What can hang from each mark:
Z584: Z410 Z485
Z901: Z562 Z792
Z792: Z901
Z542: Z562 Z629 Z956
Z562: Z542
Z485: Z584
Z154: Z305 Z956
Z305: Z154
Z956: Z154
Z410: Z584 Z629
Z629: Z410 Z542

Every row comes from one small tree of marks. Brackets hold a mark, then the marks that hang from it, in the order of their numbers. Every link used is in the known rows. Which tree was each row made from?
In the rows, 128 means zero.
Known rows:
(Z154 Z305 Z956): [144 149 127 112 133 109 127 145 129 137  87 156  92 131 139 126 119 121
 147 123 134 133 122 102 152]
(Z542 Z562 (Z629 (Z410 Z584)) (Z956 (Z154 Z305))): [117 142 130 129 119 105 114 154 151 109  18 157  65 115 211  95 182 172
 118 163  90 114 118 141 104]
(Z542 Z562 (Z629 Z410) Z956): [109 126 132 122 121 110 121 158 148 115  43 116  82 109 252  89 190 179
 106 150 105 112 117 146 109]
(Z562 (Z542 (Z629 Z410) Z956)): [149  99 144 123 145 111 130 147 146 119 112 116  81 104 122  97 123 155
 122 116 113 110 137 134 119]
(Z562 (Z542 (Z629 (Z410 Z584)) (Z956 Z154))): [152 105 140 129 136 110 126 142 152 112  97 137  75 109 108 102 128 152
 120 124 100 108 139 135 114]
(Z901 Z792): [143 130 125 129 119 108 127 147 128 140 113 147 131 136 139 135 117 122
 106 152 123 137 134 118 136]
(Z542 Z562 Z629 (Z956 (Z154 Z305))): [135 124 122 114 117 103 112 159 143 119  48 140  52 103 203 110 209 147
 116 163 109 111 117 138 107]
(Z410 Z584 Z629): [115 146 146 165 122 137 135 103 130  97  97 155 144 136 106 123 153 129
 128 139 108  91 137 136 112]
(Z629 (Z542 Z562)): [132 125 125 134 158 136 125 124 127 134  97 120 131  96 143 111 107 120
 121 116 121 123 139 119 124]
(Z901 (Z562 Z542) Z792): [116 129 115 123 106  90 124 158 143 139 107 140 154 132 184 123  76 110
 113 164 140 131 142 123 131]
(Z542 Z956): [111 119 125 122 122 124 120 142 137 120  92 129  79 132 170 116 158 139
 115 134 124 121 125 123 129]
(Z584 (Z410 (Z629 (Z542 Z562 (Z956 (Z154 Z305))))) Z485): [142 181 130 162 124 102 137 115 140  80  96 135 184  93  31 131 120 123
 134 111 113 115 132 140 128]
(Z542 Z562 Z629 (Z956 Z154)): [129 118 120 117 107 109 113 158 149 119  51 130  60 107 224 112 220 152
 101 162 106 106 118 145 105]
(Z410 (Z584 Z485) (Z629 (Z542 Z562 (Z956 (Z154 Z305))))): [133 163 139 173 142 121 129 101 135  78  57 165 130 116  44 118 144 121
 129 130  98  90 134 129 116]
(Z956 Z154): [159 133 119 127 113 122 121 126 146 130 118 154 121 129 104 145 144 131
 125 142 124 130 131 129 121]
(Z410 (Z584 Z485) (Z629 (Z542 Z562))): [126 162 142 178 144 131 136  93 129  80  79 148 162 116  51 120 132 118
 126 122  98  90 136 135 117]
(Z629 (Z410 Z584) (Z542 Z562 (Z956 (Z154 Z305)))): [116 151 130 148 155 129 118 126 149 116  23 165 108 114 158  86  90 160
 123 127  92 126 138 115 118]
(Z485 (Z584 (Z410 Z629))): [ 97 154 139 170 121 123 155 105 117 105  95 133 158 136 156 126 113 134
 131 105 106 115 146 146 122]
(Z305 Z154): [144 126 130 125 112 156 118 134 125 130 116 157 120 128 129 139 147 141
 115 118 142 124 112 122 121]
(Z584 (Z410 (Z629 (Z542 Z562 Z956))) Z485): [127 176 131 165 121 109 140 114 139  79 101 118 191  95  52 128 125 126
 125 106 112 111 132 144 130]
(Z542 Z562 (Z629 (Z410 (Z584 Z485))) (Z956 (Z154 Z305))): [121 151 128 133 120 100 116 149 151  98  20 158  75 116 178 100 180 169
 120 158  88 115 115 143 107]
(Z792 (Z901 (Z562 (Z542 (Z629 Z410) (Z956 Z154))))): [108 144 132 128 108 131 135 152 167  96 112  99 108 117 142 120 117 158
 137 169 146 112 138 151 121]
(Z629 Z542): [149 125 132 139 170 148 132 108 131 135 121 125 120 102 104 119 101 128
 122 104 128 126 139 119 129]
(Z562 (Z542 Z629 (Z956 Z154))): [163  93 135 120 135 110 124 146 146 120 118 125  65 100 103 113 145 136
 118 125 113 106 138 133 117]

Which tree is each row?
[117 123 119 121 110  91 124 163 151 135  89 135 116 126 211 116 114 125
 102 167 135 123 138 131 126]	(Z901 (Z562 (Z542 Z629 Z956)) Z792)
[ 99 142 135 129 114 133 137 152 161  97 115  89 109 118 148 115 111 158
 139 165 147 111 137 150 124]	(Z792 (Z901 (Z562 (Z542 (Z629 Z410) Z956))))
[108 115 126 118 117 113 118 158 137 117  59 112  65 106 240 100 209 151
 103 152 109 104 117 144 111]	(Z542 Z562 Z629 Z956)
[153 119 145 139 148 112 136 129 138 107 128 124 122 107  58 108  96 141
 133 109 102 113 137 140 121]	(Z562 (Z542 (Z629 (Z410 (Z584 Z485)))))
[114 164 133 161 160 131 130 110 138 104  56 144 162 114 107  95  65 150
 127 109  90 128 135 126 125]	(Z629 (Z410 (Z584 Z485)) (Z542 Z562))
[117 158 140 175 141 129 133 101 133  77  63 149 137 118  69 115 147 124
 120 125  96  86 135 133 117]	(Z410 (Z584 Z485) (Z629 (Z542 Z562 Z956)))
[139 141 129 132 159 122 120 133 154 129  44 147 111 102 164  92  95 165
 123 126 116 133 136 114 120]	(Z629 Z410 (Z542 Z562 (Z956 (Z154 Z305))))
[109 167 136 156 130 124 133 115 140  98  88 152 160 146  92 113  88 158
 134 121  97 134 124 135 129]	(Z629 (Z410 (Z584 Z485)))
[112 150 135 144 125 113 129 135 136 104  65 128 137 115 175 102 153 162
 121 141  91 116 117 154 110]	(Z542 Z562 (Z629 (Z410 (Z584 Z485))))
[120 119 123 130 153 133 120 134 132 129  72 120  95  99 172 102 127 128
 111 121 118 117 136 115 125]	(Z629 (Z542 Z562 Z956))
[119 141 140 166 135 138 127 108 140  99  55 158 118 116 128 110 157 130
 115 139 101  83 143 128 108]	(Z410 Z584 (Z629 (Z542 Z562 (Z956 Z154))))
[143 178 135 169 130 116 146 102 138  82 126 120 203  96  21 135 111 126
 130  98 117 116 134 146 132]	(Z584 (Z410 (Z629 Z542)) Z485)
[112 138 125 134 114  96 128 152 151 131  89 145 146 132 194 114  84 132
 110 163 124 126 139 134 125]	(Z901 (Z562 (Z542 (Z629 (Z410 Z584)))) Z792)
[155 126 138 144 139 126 129 117 147 118  83 133 126  99 135 119 168 138
 115 137 133  94 141 127 110]	(Z410 (Z629 (Z542 Z562 (Z956 Z154))))
[ 91 133 134 133 119 116 120 153 145 107  29 130  78 118 248  85 185 175
 106 151  90 106 118 147 108]	(Z542 Z562 (Z629 (Z410 Z584)) Z956)
[118 160 127 156 149 126 121 119 153 100  28 158 124 118 126  95  94 159
 115 120  85 125 134 123 123]	(Z629 (Z410 (Z584 Z485)) (Z542 Z562 (Z956 Z154)))
[116 143 144 170 143 142 133 101 129 102  76 150 145 115 111 110 139 124
 124 131 104  87 144 130 110]	(Z410 Z584 (Z629 (Z542 Z562)))
[135 151 146 150 144 131 138 114 142 106 100 136 122 124 123 115 145 171
 122 124 100 122 119 153 118]	(Z542 (Z629 (Z410 (Z584 Z485))))
[ 97 149 133 136 107 134 134 146 164  91 102 107 105 124 140 118 113 156
 137 169 134 109 140 151 121]	(Z792 (Z901 (Z562 (Z542 (Z629 (Z410 Z584)) (Z956 Z154)))))
